Each row was made from one walk, in order. Every step used is in the known rows, and no mark comes twice. Write each row's walk.
(in the rows, 128 means zero)
Known rows
moluv -> zimenu -> teso -> zabevo -> sabaso -> vuron: [184 133 162 174  96 121 132 123  82 111 125 124 142 156 218 166  86 181
 136 166 204 146 110 136  77 106 184 153  73 154 101 108 152 160  89 157]
zabevo -> moluv: [136 155  98 140 146  90 102 128 132  86 140 112 131 131 142 171 103 165
 118 125 139 132 129  94 107  82 117 146  90 161 121 145 124 173 156 130]
dogo -> zabevo -> teso -> zimenu -> suval: [170 157 126 187 157 121 141 202 168 110  79 135 144 118 150 142  55 139
 108 180 161 113 175 140 146 114 184 104 108 106  79  93 147 166 135 126]
zabevo -> moluv -> zimenu: [150 155 123 155 154  84  97 103 115  80 151 128 132 134 176 178  92 183
 136 116 176 155 124  93  94  81 118 147 104 162 115 152 155 170 150 151]
vuron -> sabaso -> zabevo -> moluv -> zimenu -> teso: [194 153 155 171 147 125 132 124 131  66 119 130 154 149 196 159 103 146
 137 176 170 165 109  85  70  81 162 127 101 185 130 138 173 170 169 181]
vuron -> zube -> zimenu -> teso -> zabevo: [217 122 151 160  97 118 146 132 109 111 131 147  81 145 190 158  90 156
 113 148 171 140  99  90 114 106 140 129  77 107 148 105 123 158 124 159]
teso -> zimenu: [159 152 121 160 147 123 107 142 132 114 120 132 130 123 160 124  76 147
 103 146 129 128 161  98 133 108 160 113 123 127 119 110 138 180 141 123]
dogo -> zabevo -> moluv -> zimenu -> zube: [162 179 140 152 173  80  83 109 116  91  99 115 164 168 202 221 107 196
 138 146 171 122 117 106  77  69 111 163 102 129 117 150 173 185 149 165]
suval -> zimenu -> dogo -> zabevo: [183 170 137 143 113 125  94 128 122 114 110 122 115 168 147 162  89 118
 123 166 184  92 100 117  93  60 154 157 129 106  91 126 116 118 139  94]
zube -> zimenu -> teso -> zabevo -> moluv: [181 128 121 153 105 111 150 145 108 114 134 145  79 106 176 174  83 159
 134 124 140 145  97 106  98  93 151 132  79 119 107 109 142 153 139 151]
moluv -> zimenu -> teso -> zabevo -> dogo: [173 136 186 173 118 146 158 148 125 117 130 145 109 124 209 146  93 178
 157 148 210 150 125 102 125  82 155 122  65 105  91 113 137 141 139 128]
zube -> zimenu: [159 127  97 145 130  85 136 125 104 135 134 147 101 106 151 151  88 134
 121  87 125 134 118 113 125 130 162 132 125 102 129 104 142 134 120 148]
vuron -> zube -> zimenu -> teso: [208 126 123 142 113  99 135 124  98 118 149 141  77 145 175 152  83 142
 123 139 154 152 112  93 128 115 154 125  90 131 156 116 126 159 131 152]
dogo -> zabevo -> mera: [163 183 129 180 149  99 111 155 171  86 106 124 141 141 138 186 116 172
 127 159 161 117 135 122 130  74 128 106  61  86 111 120 130 166 145 132]
gavub -> zabevo -> sabaso -> vuron -> zube -> zimenu -> teso: [170 121  94 165 108 108 123 151  67 101 152 124 146 148 172 145 107 126
 105 196 146 163  80 139  79 165 194 146 103 151 115  99 144 159  97 159]
teso -> zabevo -> gavub: [191 135 155 193 109 131 128 134 125 121 111 120 132 154 176 136 149 156
 118 139 170  74 152 101 118  64 141 132  84 102 119 104 123 146 132 136]
teso -> zabevo -> sabaso -> vuron: [157 136 131 166  96 108 122 135 102 103 102 106 179 153 174 166 112 167
  91 164 172 104 109 130  71 116 153 165  77 139 114  95 122 166  85 152]
zimenu -> teso -> zabevo: [178 139 154 166  93 154 153 161 140 123 113 129  97 146 178 149 100 161
 129 155 151 117 118 126 129  88 172 129  59 111 108 107 110 143 131 114]
dogo -> zabevo -> moluv: [154 173 117 152 158  86  93 142 143  63 100 110 144 143 148 218 120 177
 133 143 156 115 116 101 105  72 112 153  80 133  96 149 124 174 171 127]
zimenu -> teso: [165 141 123 143 114 131 138 147 127 130 136 123  92 148 161 142  91 142
 141 142 131 132 132 127 146 100 188 125  74 142 117 119 114 144 138 105]
dogo -> zabevo -> gavub: [192 157 135 178 146 100 102 134 123 100  96 110 137 165 160 175 160 152
 147 145 164  74 155 109 132  65 149 135  93 112 103 128 128 152 157 123]
suval -> zimenu: [145 171 120 142 123 109 103 120 123 119 124 133 133 133 140 127  86 131
  87 136 158 121 130 107  97  87 157 150 132 124 124 110 118 106 123 125]
sabaso -> vuron -> zube -> zimenu -> moluv: [194 111  81 129 140  79 111 106  87 120 133 101 129 136 154 167  62 162
  97 140 185 120 116  78  68 129 127 159  80 139 164 118 126 180  64 184]
gavub -> vuron -> sabaso: [174 124 115 152 141 119 135 147 112  94 113 124 141 138 149 133 126 137
  86 173 142  87 131 121 113 100 157 139 134 162 137 119 133 162 140 144]
sabaso -> zabevo -> teso -> zimenu: [154 158 138 192 163 142 153 179 169 120 120 149 163  97 165  90  68 118
 104 173 143 153 174 120 153 113 200  62 108 116 103  75 161 152 132 131]
vuron -> gavub: [171 142 123 169 140 102 121 114 123 119 155  85 145 141 166 141 128 132
 143 156 146  98 150 126 117  80 156 119  97 116 136 119 143 123 135 123]
sabaso -> vuron: [154 146 104 139 138 105 127 124 102 121 113  94 149 115 148 147  84 164
 103 150 156 122 126 129 101 128 161 147  80 128 118 112 113 165  78 132]
zube -> zimenu -> teso: [178 124 103 139 114 104 152 140  97 145 142 146  69 110 163 148  78 130
 145 109 120 147 116 124 135 123 194 122  99 119 121 106 139 134 125 135]
zube -> zimenu -> dogo -> zabevo -> sabaso -> vuron: [194 123  95 138 111  79 116 123  65 124 121 113 123 149 162 196  94 120
 149 143 162 112  80 139  84 121 176 161 113 125  95 112 149 168 100 135]
gavub -> vuron: [153 143 107 149 153 116 137 142 117 115 127 123 116 117 148 132 117 153
 102 152 142  99 138 140 151 106 168 131 116 136 112 108 130 141 121 115]
dogo -> zabevo: [163 164 131 163 146 104 110 147 144  94  87 121 135 153 152 196 123 163
 131 141 154 100 122 121 130  96 144 142  91 100 103 127 117 148 147 118]
dogo -> zabevo -> moluv -> zimenu: [165 172 137 168 166  82  89 120 128  57 108 124 143 145 178 223 111 195
 150 135 189 133 114 100  92  72 113 155  95 135  90 156 151 170 164 147]

Write each row's walk
[180 116 125 158  80 107 150 147  94 130 132 150  99 136 184 164  97 134
 132 124 136 136 101 125 104 117 188 138  96 128 117  90 147 138 123 153]
zube -> zimenu -> teso -> zabevo -> sabaso
[153 136 141 173  92 115 118 145 127 103 113 129 159 174 174 167 128 152
 101 142 155 101 116 117  97 100 146 160  93 136 123 100 124 150 130 140]
teso -> zabevo -> sabaso
[198 114  98 130  98  72 105 100  51 117 156 104 139 176 171 162  88 125
 116 165 178 129  92 113  72 129 154 165 104 172 143 113 136 190  86 154]
zabevo -> sabaso -> vuron -> zube -> zimenu -> dogo
[224 127 108 175 180 106 135 112 112 118 136 120 123 135 176 121 140 125
 125 163 181  95 156  78 117  80 172 110 114 140 149  95 175 138 116 185]
sabaso -> zabevo -> gavub -> vuron -> zube -> zimenu -> moluv
[163 161 150 193 112 129 138 156 172 107 121 133 136 131 154 144 105 175
  97 154 165 116 132 117 116  70 119 102  55  75 127  94 124 159 120 144]
teso -> zabevo -> mera
[169 139 108 141 116  75  95 108  80  92 134  93 178 178 167 163 108 155
  92 177 176 128 119 110  79 127 144 168  82 187 151 118 120 190  94 158]
zabevo -> sabaso -> vuron -> zube
[212 138 148 174 127  92  93  92  69 102 145  80 166 186 212 194 115 144
 183 190 224 104 104 147  65  79 167 156 103 144  93 136 177 160 107 133]
moluv -> zimenu -> dogo -> zabevo -> sabaso -> vuron -> gavub
[184 140 125 150 150 110 125 128 113  93 136 121 119 144 161 135 120 162
  87 179 171 106 134 112 143 101 136 133 107 145 144 117 121 164 125 132]
gavub -> vuron -> zube
[144 139 112 175 163 126 146 150 105 112 149  67 190  85 156 115 132 136
 130 214 170 124 131 139  90 120 163 116  79  89  88 106 139 134  98 121]
sabaso -> vuron -> gavub -> zabevo -> dogo
[176 146 148 177 154 143 143 171 149 131  95 136 206 148 187  96  78 106
  76 201 125 122 165 106  95 103 182  90 133 140 160  85 180 188 136 179]
vuron -> sabaso -> zabevo -> teso -> zimenu -> zube
[199 134 150 160  79 126 130 139  97  98 119 104 142 181 196 166 103 169
 108 204 187 126 104 117  83 104 160 152  46 164 131 105 112 181  99 148]
zimenu -> teso -> zabevo -> sabaso -> vuron -> zube
[192 106  89 137 137  82 104 116 117 119 148 130 103 165 153 169  77 145
 109 113 168 116 123  57  98 109 115 150 100 136 182 124 131 160 117 178]
vuron -> zube -> zimenu -> moluv
[197 158 158 170  85 143 126 133 112 128 118 131 108 147 174 115 111 135
 110 173 181  99 142 103  91  44 176 135  99 120 106  98 122 107 128 126]
suval -> zimenu -> teso -> zabevo -> gavub
[157 177 144 175 179 106 122 105 140  79 131 132 153 115 190 161 101 168
 140 139 178 174 118  96  99  88 148 124 103 144 108 128 174 149 145 163]
sabaso -> zabevo -> moluv -> zimenu
[173 137 126 195 149 125 100 122 107  92 194  91 147 150 186 148 130 124
 171 193 176 127 102 135  78  70 146 126 122 124  91 146 180 137 153 119]
vuron -> gavub -> zabevo -> moluv -> zimenu -> dogo
[169 147 142 158 105 139 137 156 139  95 125 120 103 139 175 170  97 177
 130 160 154 128 112 107 106  66 142 135  51 143 103 126 117 166 151 124]
zimenu -> teso -> zabevo -> moluv
[159 161 161 149  99 152 148 160 136 121 117 137 113 114 164 117  89 142
 108 173 190 130 125  94 102  62 157 133  80 104  92  97 107 106 139 111]
suval -> zimenu -> teso -> zabevo -> dogo
[214 113 122 138 111 102 119 110  94 124 161 133  79 165 167 150  85 121
 127 132 171 126  94  90 121 107 131 136 115 117 155 122 126 168 127 135]
vuron -> zube -> zimenu -> dogo
[197 150 145 168 164 129 149 133 113  67 123 132 139 124 196 145 115 153
 124 205 175 145 117 111  90  80 179 120 119 191 112 127 183 164 156 171]
gavub -> vuron -> sabaso -> zabevo -> moluv -> zimenu -> teso
[171 175 149 169 167 120 132 115 136  84 138 132 129 119 198 159  94 165
 158 155 173 184 116 103 104  81 175 114  83 158 102 127 172 149 150 152]
sabaso -> zabevo -> moluv -> zimenu -> teso
[114 126 107 197 127 147 143 211 154 121 150 146 153 123 132 103 102 114
  98 161 130 130 134 157 148 140 183  97 109 101  91  98 126 125 130 107]
gavub -> zabevo -> teso
[219 123 123 147 107  78  97 116  85  98 141 129 110 200 175 196 112 121
 136 153 179 116  82  97 102 102 134 156 114 137 140 126 137 176 143 143]
vuron -> zube -> zimenu -> dogo -> zabevo -> sabaso
[121 139 111 190 147 155 127 207 141 152 133 143 177 131 167  83  76 113
  77 193 106 128 160 151 130 134 189  87 135  97 111  85 163 168 121 128]
gavub -> zabevo -> teso -> zimenu -> zube
[117 139  97 181 121 121 105 166 121 102 146 131 167 168 148 141 140 115
 106 158 117 129 106 144 112 143 184 149 127 141 104 110 135 135 138 126]
gavub -> zabevo -> sabaso
[109 143 115 172 155 147 144 189 147 108 143 131 148 103 136 114 133 127
 119 161 142 140 120 113 142 129 153 119 101  85  83 110 116 129 153 101]
gavub -> zabevo -> dogo
[146 147  89 130 133 110  85 125 138 128 130 117 130 160 127 143  69 130
  93 126 167  92 143  77  73  74 146 166 120 146 141 122 119 108 112 142]
suval -> zimenu -> moluv
[155 162 123 142 156 121 101 128 117 157 111 120 156 151 190 121  72 147
  88 160 109 113 167 107 113 104 160 124 132 117 151 100 163 198 122 147]
teso -> zimenu -> zube
[236 163 147 156 125 120  89 115  91  99 123 111 111 183 164 140 134 121
 115 215 221  64 125 103  99  28 144 148 135 132 104 124 127 139 140 110]
suval -> zimenu -> dogo -> zabevo -> gavub -> vuron -> zube
[195 126 109 147 147  91 137 122  90 105 143 140  96 117 164 140 108 151
  90 152 162 120 121 110 135 117 145 130 126 128 145 106 140 154 116 154]
gavub -> vuron -> zube -> zimenu
[161 105  65 135 140  85 117 130 119 145 142 132  99 134 139 168  70 132
 127  75 133 108 129  86 104 117 150 148 111 124 148 116 144 136 110 164]
zube -> zimenu -> moluv
[197 145 158 167 132 121 104 118 115 111 126 130 109 179 191 190  96 153
 171 138 203 113  99 125 118  80 151 145 113 109  91 143 147 154 140 111]
moluv -> zimenu -> dogo -> zabevo
[152 139 116 197 146 131 123 148 129 111 161  95 161 134 160 125 147 116
 133 184 133 108 126 147 113 107 172 115 112  90 112 114 150 109 137 118]
vuron -> gavub -> zabevo
[242 109 116 158 131 102 124 106  64 127 166 120  80 154 174 116 143 118
 131 169 183  79 141 104 138  67 155 120 129 140 134 115 150 168 128 133]
zabevo -> gavub -> vuron -> zube -> zimenu -> dogo
[142 141 120 159 144 124 126 174 136 167 127 137 166 137 176  96  51 129
  83 165 118 117 191 127 135 103 174  89 117 124 140  87 160 190 118 136]
zabevo -> teso -> zimenu -> zube
[119 154  92 173 152 124 106 163 139  80 145 122 146 126 139 152 122 145
 110 158 124 143 103 120 103 115 139 137 109 129  94 133 132 154 156 123]
gavub -> zabevo -> moluv
[157 153 145 148 149 103 108  93 100 159 126 128 151 171 215 151  87 168
 124 121 157 125 136 123 103 103 153 151 124 118 154 119 174 160 101 165]
moluv -> zimenu -> zube
[173 164 156 157  85 149 132 144 129 122 110 139 108 138 169 130  80 144
  97 167 172 120 115 113  91  70 172 141  94 112 105  98 110 104 123 122]
suval -> zimenu -> teso -> zabevo
[175 141 150 159 124 123 129 122 109 122 146 140  96 149 196 151  81 164
 157 131 173 154 129 123 131 100 184 130  93 140 113 128 147 141 130 131]
moluv -> zimenu -> teso
[189 146 134 149 123 128 110 144 133 115 112 111 105 180 156 185 110 132
 158 152 165  86  99 129 134  79 149 144  97 106  92 136 114 160 147  87]
zimenu -> dogo -> zabevo
[175 134 137 180 101 101 123 123  95 104 124  77 195 153 187 162 131 155
 111 189 177  92 120 136  57  95 153 154  75 135 120  97 142 151  88 155]
teso -> zabevo -> sabaso -> vuron -> gavub
[230 118 148 189 121 112 143 124  89 109 123 135 108 131 191 130 151 160
  99 165 192  78 137  97 117  71 134 125 109 103 133  93 146 155 120 166]
teso -> zabevo -> gavub -> vuron -> zube -> zimenu
[173 135  86 147 143  90 163 134 119 149 115 140  85  98 147 137  59 126
 119  98 132 137 126 132 125 152 188 148 134  98 120  89 154 124  98 162]
zube -> zimenu -> suval
[144 178 123 123 131 108  98 106 110 161 111 120 157 160 169 124  80 132
  73 148 134 105 137 114  78  82 157 160 141 115 154 100 142 123 102 148]
suval -> zimenu -> zube
[239 125 140 192 132 116 164 131 100 119 107 129  96 123 187 120 128 154
  96 173 197  79 142 113 115  90 153 138 116 100 122  80 156 146 101 176]
teso -> zabevo -> gavub -> vuron -> zube -> zimenu -> suval
